Known rows, with every step that occurs
bopa dinu gati: -36 -25   0 -22  -1 -27 -27 -10  -2   7   3  22 -18   8  23  10   3 -27  -9 -14  14   0  12 -10 -29 -16 -35  14  90 -14  48  18 -31   6   7 -36 -17 -10  16 -26  -4   0   5 -23   0  -7
zuri voripi limade bopa:  13   6  -3  14  21 -13   2  11  12  17  51 -29  -8 -24  14  26 -20 -33  18 -10 -13   5 -33 -49 -28 -45   1  20  22  14  20   5  -8  21  -1  18  -4  10  11  17  -1 -17  53   5   3  -2
nukuba mapa: -25 -12   5  28   0  -7  13   8   3  12   1   6  10  13  10  -2 -11  17  -6 -14  18   3 -38 -22  16  -8  24  10   7 -15  20  22   0  13  15  43  27   1  21   1   2 -16  27   4  10 -25
dinu voripi narum rupofa: -16 -36 -26   2   4 -21   3  23   9  50 -15 -11   7  -3  -4 -19   0   1   2 -16  24   2 -19 -42  -4  -7  23   0  63  -4  -1  28 -15  16 -35   2   6  16  34   5 -14 -33  15  23  -9 -19
rupofa narum voripi:  14  11 -18   7   8  -1   6  17  36  11 -26 -20  26  28  25 -10 -23 -23  -8  -9   2 -11 -27 -32 -29   4  13   8  46  -3   9  42 -32   5   9  20  25   8  13  -5  12   4 -17  30 -10  10
zuri voripi narum rupofa:  -2 -20 -26  16  19 -13  -3  32  13  74 -15 -26   0 -21  -3  -2  -7 -24   2 -19  16   0 -34 -52  -4  -7  14  15  36  -8  21  40 -14  18 -31  11   4  20  36  11 -18 -31 -13  36  -3 -11
mapa bopa dinu: -29   5 -13  -6 -18 -32 -18   8 -24  16 -30 -14 -14  -4  27  -1   9 -26  18 -22   0   2   8  19 -29 -15 -41  36  30   5   3  41 -34   6   7  37 -17  -2  -5  12  20   2  -6 -49 -13 -11
dozu voripi limade bopa dinu rupofa: -14 -22  11  -5   7 -25  -6 -21  -4  -6  -5  -4 -25   6  24  16  -1   6  36 -16  10 -10   3  -1 -28 -16 -29   8  66  -9  23  51 -13  17  -2  -5 -37   7  24  -7  10 -14  38 -21  -3  -7
nukuba mapa bopa limade: -24  19 -14  20  -5 -15  -8  13   1   8 -34 -15   3   6  32 -16  14  47  12 -12  35   2 -17  10 -14 -28 -23  24  20   6  -7  20 -25   9   4  77  15  10   4  19   3 -11  -1 -34 -20 -13
narum voripi:   7   1  -8  -4   2 -11   5  24  23  -3 -45  -7  24  -5  24 -10 -12 -18  -1 -18  26 -10 -33 -39 -21 -11   9  -2  48 -11  -6  33 -19   2  -1  16  16   4  17  -5   2  -3 -14  25 -18   6
narum rupofa dinu:  -6 -26 -28  -2   4 -32  -7  11   3  28 -31  10  -7   4  31 -14 -11  -8  -1 -33  16   5  -5 -56  -2   0   5   0   6 -24  -3  43  -5  22   2  57 -26  31  10 -22   3  -5  28  37   7 -28
zuri voripi narum:   4  15 -18  31  28 -12   1  28  29  68  38 -12  20 -32  -7  20 -24 -25  -9 -18  16   7 -48 -39 -14  -3  14  32  44   3  48  37 -10  18 -15 -15  17  -3  19  18  -8 -15 -16  13   2 -15
bopa mapa: -25 -13  -3   9 -36 -36  -6   5  14  10 -51   9  -7  -4  37  10   9  15   8 -10  18   5  -2  -2  11  -5 -19  17  24 -11  10  55 -25   3   1 -34 -15   0  -1  13  11 -11 -22 -37  -2   0
rupofa narum voripi zuri:  17  -6 -20  34  11 -14  14  14  27   1 -14 -21  45   9  11 -18  -3  20   5  -4  24 -12 -28 -37  -4  -3  26   4  35   1  16  11 -31  15  13  -9  26   1  29   0  16 -10  -7  12 -11  -6
narum voripi dozu: -11   2  -9   9  12 -19  17  21  18  12 -19   2  50   8  12   3  -8  21  -1 -12  38  -9 -52 -60  -3   9  29 -13  82 -24 -18  13 -11  -1  13  12   0  -3  22  10  -5 -17 -12  -6 -14 -12
nukuba mapa bopa bapavo: -39   6 -10  -4 -14 -15  13  39  -9  48 -42 -12  -9  -7   5   2   7  -2   6 -17  32  15 -38  43  -9 -18 -28   1  20  27  15  42 -32   7  24  54  28 -15   1  36  21 -12  -9 -19  -2 -23
dozu voripi: -23 -13   1  17   5  -9  -3  12  22   7  15  -4   3  -8  16  10 -15   4 -10 -19   8   4 -11  -1  -3 -13 -12   9  22  -6  15  22  12  13 -15  15 -25  18  -6  18   4 -21  13  10  15 -12
mapa bopa:  -6  13 -16   1 -10 -12  -6  29 -10   7  -4 -26   1   6   1  -7  11 -13   7 -28  17   3 -11  34 -12 -24 -18  14  -6  27   1  17 -24  13  10  40   4   7  -4  20  10   0   6 -17 -11 -16
narum rupofa: -12 -33 -16  -5 -10 -14  -3  19   4  30 -50 -14 -12   1   9  -9   3 -17   7 -16  13  -6  -7 -27   8 -11   5  -2  11 -11  -6  31 -13  12 -22  29 -11  28  26   0 -12 -26   9  31  -4 -10
narum rupofa dinu bopa mapa: -37 -33 -13  16 -30 -39 -13  11  15  27 -57  -2 -24  12  29  -1  13  20   8 -19  23  10   3 -17 -14  -4 -26  13  33 -12   9  73 -23  10  -1 -24 -22   4  -2  -5  16   1  11 -27 -10 -18
zuri voripi narum rupofa dinu bopa mapa nukuba:   4  -3  -3  23  24 -41  -9  30  21  49   2 -23 -33   3   6   6   9  41   7 -42  16   9 -27 -18  -5   2 -24   5  48   1  40  79 -52  17 -28  52  -7 -12  10   1   0   2 -51 -36  -8  -7
dinu bopa: -28 -18  -4  16 -12  -3  -3  16  22  11  -8 -17 -17  26 -17   5  -2  -9  -4 -15  15   3  -5  14 -27 -11 -14   5  20  10  15  38 -12  10  -7 -10  -4  -4  -1 -11   8   6  49  -3 -14 -29
rupofa dinu:  -4  -3 -19   1   3 -32  -3   4  10  14  -5  22   4   7  31   0 -20  -6  -9 -31  15   8  -8 -39  -4   4   1   8   4 -19   9  37  -3  20  16  42 -22  17  -5 -22  13   8  30  19  11 -29
limade bopa:  14  -5   4  -1  -1  -6   8  -1   8   5  24   1  -7  -5   8  16 -11 -46  13 -19 -12  -6 -25 -26 -28 -39  13  20  14  10   1  17 -20  15   3  -9  -2  14   2  17  17  -8  74  -2   5 -10
voripi narum rupofa:  -5 -28 -27   5  12 -21   7  20   8  66 -31  -9  -6  -7  -1  -6   3  -4   7 -17  18  -1 -21 -34   5  -9  18  15  31  -8   7  35 -14  13 -31  28   1  22  33   8 -13 -32  10  32  -5 -15
gati dinu bopa mapa: -52 -29  -5  21 -25 -25 -11  17  16  18 -43   0 -20  23  15  10  -1  19  10 -17   5  16   7  10 -11 -12 -12  19  61   1  16  65 -31   4   1 -50 -14  -5 -14   1  10   1  21 -30 -17 -14
nukuba mapa bopa: -16   7  -9  21   0  -8   2  30 -18  10   3 -26   7  11   1 -15  10   7   4 -27  23   6 -32  22  -5 -25  -2  16  -6  19   5  16 -16  16  22  59  27   2   8  20  10  -6  17 -16  -5 -25
limade bopa dinu rupofa narum:   2  -4  -6  10   2  -1  -3 -22  18  16   9 -14  -9  58  17  13 -19 -21  12  -6 -24 -14   5   7 -33  13 -10  21  44   3  36  62 -41  18  18 -10  -9  10  13  -7  27   4  23  -9   7  -4
rupofa narum voripi limade bopa:  22   6 -11   5  23 -16  14   2  17  12  26 -25  -3   5  22  12 -16 -19  20  -4 -15  -1 -28 -45 -34 -40  12  20  36  12   5   8 -18  14   5  38   7  12  13  12   9 -12  62  11  -4   4
dozu voripi narum rupofa dinu bopa mapa: -36 -34 -16  27 -13 -44  -9  13  19  44 -39  -3 -22   5  26   1  11  28   6 -20  23  15  -4 -21 -17  -7 -22  23  48 -13  17  75 -16  13 -10 -24 -23   5   0   5  16  -7  12 -25  -5 -20

Rows
  9   0 -12   5  20   5   4  15  32   3 -28 -15  21  47  21  -9 -29  -7   2 -16   3 -12 -22 -22 -31   6  18   0  78  -2  19  53 -37   8  13   5  17   9  19 -16   7   5  -5  38 -15   8 -> gati dinu rupofa narum voripi
-41 -17 -22  -6  -4 -25  10  33  15  76 -50   0 -25   0  -1   8  -1  -2   2 -17  30  18 -25   6 -30  -6 -27   1  47  13  23  68 -26  10   2  32   3 -11   2   8  20  -6  23   6  -6 -36 -> voripi narum rupofa dinu bopa bapavo
 -6   8 -17  16  17 -12  18  17  28  19  -7  -6  52  32  13   3 -15  20  -5  -7  19 -10 -49 -56  -8  19  32  -6  82 -18  -9  20 -19   2  22  12   7  -1  20  11   3 -12 -15  -3  -9  -9 -> rupofa narum voripi dozu
-25 -25   5 -21   4 -23 -24 -14  -7   7  23  19 -24   3  22  14   1 -44   0 -18   3  -3   5 -23 -44 -31 -28  21  96  -7  43  14 -34   9   9 -43 -15  -6  16 -18   4  -1  35 -28   2  -4 -> limade bopa dinu gati
-18   9  -5  30  12  -9   1  27  20  30  29 -14  42  -9  -1  22 -21   2  -9 -14  24  -2 -55 -60  -1  15  17  -5  62 -18  13  15  -5  11  12 -16 -11  -4  16  16 -11 -20 -28 -10   2 -18 -> zuri voripi dozu
-20 -17  -3   8 -24 -41  -1  -2  10   1  -8  -5 -10  -8  39  12   6  16  22  -5   6  10  -7 -26 -11 -29  -9  15  57   3   2  34 -23  10   0 -39 -13  -1   2  21  12 -18  27 -47  -4   3 -> dinu voripi limade bopa mapa
-18 -38 -15 -18  17 -26 -23   5   4  16   4  23 -15  15  20  -6  -1 -13 -17 -29  29   3   2 -45 -18 -14 -13  -8  68 -20  41  15 -17  19   9  -8 -19  13  23 -40 -10  -2  24  27   8 -19 -> narum rupofa dinu gati
-35 -25 -19  10   0 -28   7  14   9   6  19   8  47  20   8 -13 -11  38 -10 -20  37   4 -32 -69  -1  20  34 -30 100 -24 -23   7  -3  16   9  -7 -17   1  16  -2  -4 -21  17 -17  -3 -36 -> narum rupofa dinu voripi dozu
-30  -7 -20  13  -6 -21 -14   4  22  20 -49  -4 -17  15  31 -12   5  38   8 -12  32   3   5 -22 -32 -15 -29  17  35 -10  -5  43 -18  11 -15  51 -16  18   1 -14   3  -1  30  -8 -23 -23 -> narum rupofa dinu bopa limade
  6   0  -9  15   3   8   2 -12  31  13   9 -14   3  65   5   9 -20  -3   0  -5  -7 -13   0  19 -12  22  -2   3  27   4  39  54 -30  19  17 -10  -1  10  16 -14  16   1   7  11   9  -6 -> dinu rupofa narum
-16 -14   0  16 -12 -41   0  -2  13  13 -11  -6 -17 -16  43  20   6  16  24  -7   1   9  -8 -21  -6 -33 -20  25  39  -1  10  38 -14   9  -2 -19 -24   7  -3  29  13 -21  21 -38   3   5 -> dozu voripi limade bopa mapa
-36  -2  -9   8 -12 -31 -13   9 -30  18 -25 -14 -11   0  28  -5   8 -13  17 -22   2   4  -6  10 -23 -14 -30  37  27  -1   7  40 -29   8  14  55   0  -4   3  12  20  -1   1 -48  -9 -18 -> nukuba mapa bopa dinu
-30   2 -17  15  -7 -21 -14   2  26  11 -37   1 -10  16  31  -5   1  41   5 -11  32   5   3 -12 -35 -14 -31  18  34  -7   0  42 -18  10  -8  46 -13  11  -6 -13   9   4  32 -17 -21 -24 -> rupofa dinu bopa limade
-19  -2   0 -20 -15 -14  17  18   8  44 -25   6 -18 -20  11  23  -9 -36  13 -12  10   6 -33   9 -25 -29 -18   6  30  22  12  43 -33   6  11  11   7  -6  -3  34  27 -14  32  -9   6 -12 -> limade bopa bapavo
  1 -20 -13   0  11 -28   6   2   4   4  39 -17  -6  -4  18   0 -13  -8  17 -14  -1   8 -16 -58 -30 -40  14   3  52  10  -6  -1  -6  24  -5  26 -10  15  13   2   2 -20  83   5  -1 -14 -> narum rupofa dinu voripi limade bopa
-17 -38 -19  -7  34 -31 -18   6   9  33  25  22 -10   8  17  -4  -4  -4 -20 -31  30   8  -5 -49 -23 -15  -9   1  85 -20  51  18  -9  21   0  -9 -18  13  23 -30 -11  -9  26  29  13 -22 -> dozu voripi narum rupofa dinu gati
 -5 -25 -33  12  26 -37  -2  13   8  53 -11  11  -1  -4  26  -9 -13   5  -3 -34  18  10 -15 -60  -6   0  10  14  25 -23  10  44   1  25 -11  54 -23  30  12 -10   3 -13  31  39  11 -31 -> dozu voripi narum rupofa dinu
-32   2  -9  14 -14 -11 -11   4  28   9 -37  -9 -11  14  21  -2   5  37   7  -3  29   0   2   4 -30 -20 -32  17  35   1   1  35 -21   5 -17  28  -7   6  -1  -3   3  -3  25 -25 -26 -16 -> dinu bopa limade
-10 -13  -6   1  15 -17   8   6   6  -5  53 -11   0   6  11  10 -23  -7  17 -11 -14  12 -14 -36 -30 -47  24   8  69  21   0  -7 -13  20  -2   4  -3   7   3   9  -1 -17  90  -1  -5 -11 -> gati dinu voripi limade bopa
 -9 -14   3   6 -29 -31  -2  -2  10  10 -24   6 -15  -9  35  17   7 -12  19 -14   2   1 -13 -19 -10 -26  -8  27  30  -2   5  49 -31   7   6 -46 -12   7  -3  24  23 -11  19 -44   2   3 -> limade bopa mapa
-13 -39 -22  25  -6 -30   2  13   8 -14   9  -5  41  -1   6 -34   1  41   1 -18  41   2 -11 -52   1  -2  29 -20  53  -4   1  -2 -14  29   1 -32   3   3  25 -10   9 -19  24  -1  -6 -31 -> narum rupofa dinu voripi zuri
 10  -1  -5   3  15 -22  11  -2   7   8  33 -14 -12  -9  15  21 -10 -16  22  -6 -10   3 -19 -31 -20 -45   6  19  19  14   4   0  -8  16   0  30  -9  13   8  14   4 -17  76  -1   1  -8 -> voripi limade bopa
-17  24 -18   7 -11 -17 -13  13   6   4 -38 -15   2   1  32 -11  15  32  14 -12  32   0  -2  21 -21 -29 -36  25  19  12 -12  20 -31   7  -4  59   0  13  -3  19   4  -7  -8 -36 -24  -7 -> mapa bopa limade
 -7 -20  13 -12  -6 -18  -7 -22  -5  -7 -18   6 -23  10  20  13  -1 -13  33 -20  12 -17   0  -1 -29 -11 -20   8  60 -10  19  59 -27  15   4 -26 -28   4  24 -12  16  -4  37 -24  -5  -8 -> limade bopa dinu rupofa
-24  -1 -24  27   9 -19 -17  14  29  43 -29 -14  -9   0  23  -7  -2  33   5 -14  32   7 -11 -37 -40 -15 -25  26  49  -8  11  49 -19  14 -20  41  -6  14   7  -7  -1  -4  15  -5 -22 -22 -> zuri voripi narum rupofa dinu bopa limade
 27  10   9   7  26 -38   6   9  21  11   6 -23 -28  23  23  10   9  48  24 -27   4  -4 -25  -4  -5  -9 -20  -1  59   9  30  63 -62  13 -14  56  -2 -10  15   7   7  -1 -35 -44  -7  17 -> dinu rupofa narum voripi limade bopa mapa nukuba
-49 -31  -8   0 -11  -3  -9  22  10 -22  29   9  25  30   0 -14 -37   7 -13 -25   3  16   0 -16 -16  -6  37 -17 113  11  -1  12 -21  16  -3 -40   3  -4  -8 -13  -6  -7  45   4 -12 -22 -> gati dinu voripi
  6   5 -11  11  13  -4   2  11  16   6 -33 -27  19  39  26 -19 -11  -8   8 -15  11 -14 -30 -18 -40   3   2   9  68  -3  19  59 -39   9  21  29  27   2  27  -8  19   4 -20  11 -15   6 -> nukuba mapa bopa dinu rupofa narum voripi
  9   2 -11   3  10  -6   0   5  29   3 -39 -17  16  36  30 -10 -18 -18   6 -10   8 -17 -18 -26 -39   9   0   5  72 -10  17  60 -37   6  12  12  13   4  24 -14  15   5 -23  16 -14  11 -> bopa dinu rupofa narum voripi
-31 -10 -17   4  -1 -30   3  12  15 -11  24 -19  11   6  15  -2 -10  40   0   5  21  17  -2 -19   4 -13  -3 -17  64   7   4  -8   5  16 -12  28  -7  -7  13  -9 -17 -22  21  -7 -10 -14 -> dinu voripi limade
-12  -3  -6  -7   2 -39  -4  -9  -9  14 -12  -8 -17 -16  43  14  -7 -29  30  -7 -14   0  -3 -39 -41 -31 -22  39  59  -6   0  32 -25   6  -1  37 -18   2   8   7  14  -8  35 -30 -11   2 -> narum voripi limade bopa dinu
-22 -15   8  -1  -4 -19 -10  -6 -18  -4 -28  -8 -15  18  15  -3  10  10  29 -24  28 -11  -3  22 -17  -4 -29   6  51  -7  22  58 -25  16  13   5 -14  -3  28  -9  13  -3   6 -32 -10 -16 -> nukuba mapa bopa dinu rupofa
  2 -15 -34  13  24 -33  -6  21   9  58  -7   2   3 -12  24  -6 -17 -14  -5 -34  18  10 -25 -73 -11   3  13  14  25 -21  18  49  -6  26  -4  45 -14  26  18 -14  -1  -8  13  40   8 -28 -> zuri voripi narum rupofa dinu
-36 -27  -1  -7 -30 -20 -11  -5  -1 -20  27   1  10   2  19 -12 -14 -28   4 -16   3   3  -2 -33 -45 -14   0   1 100   3  -9  24 -25  15  -8 -41  -5  -7   1   2  17  -6  40 -44  -8 -14 -> limade bopa dinu voripi
-25  -1  -5 -12   1 -23  18  18  11  46 -11  -6 -22 -25  18  29  -9 -10  17  -3   7  14 -30   6 -23 -35 -27   5  41  23  17  28 -17   9   5  35  -3  -5  -2  36  18 -25  35  -6   8 -10 -> dozu voripi limade bopa bapavo
-60 -15  -8  -8 -11  -6   7  38  14  52 -44   0 -25  16  -9  18 -15  -5   3 -15  11  21 -14  37 -25 -13 -21  -2  64  25  25  56 -34   3   9   9   4 -18 -15  11  14  -3  33   1 -13 -28 -> gati dinu bopa bapavo
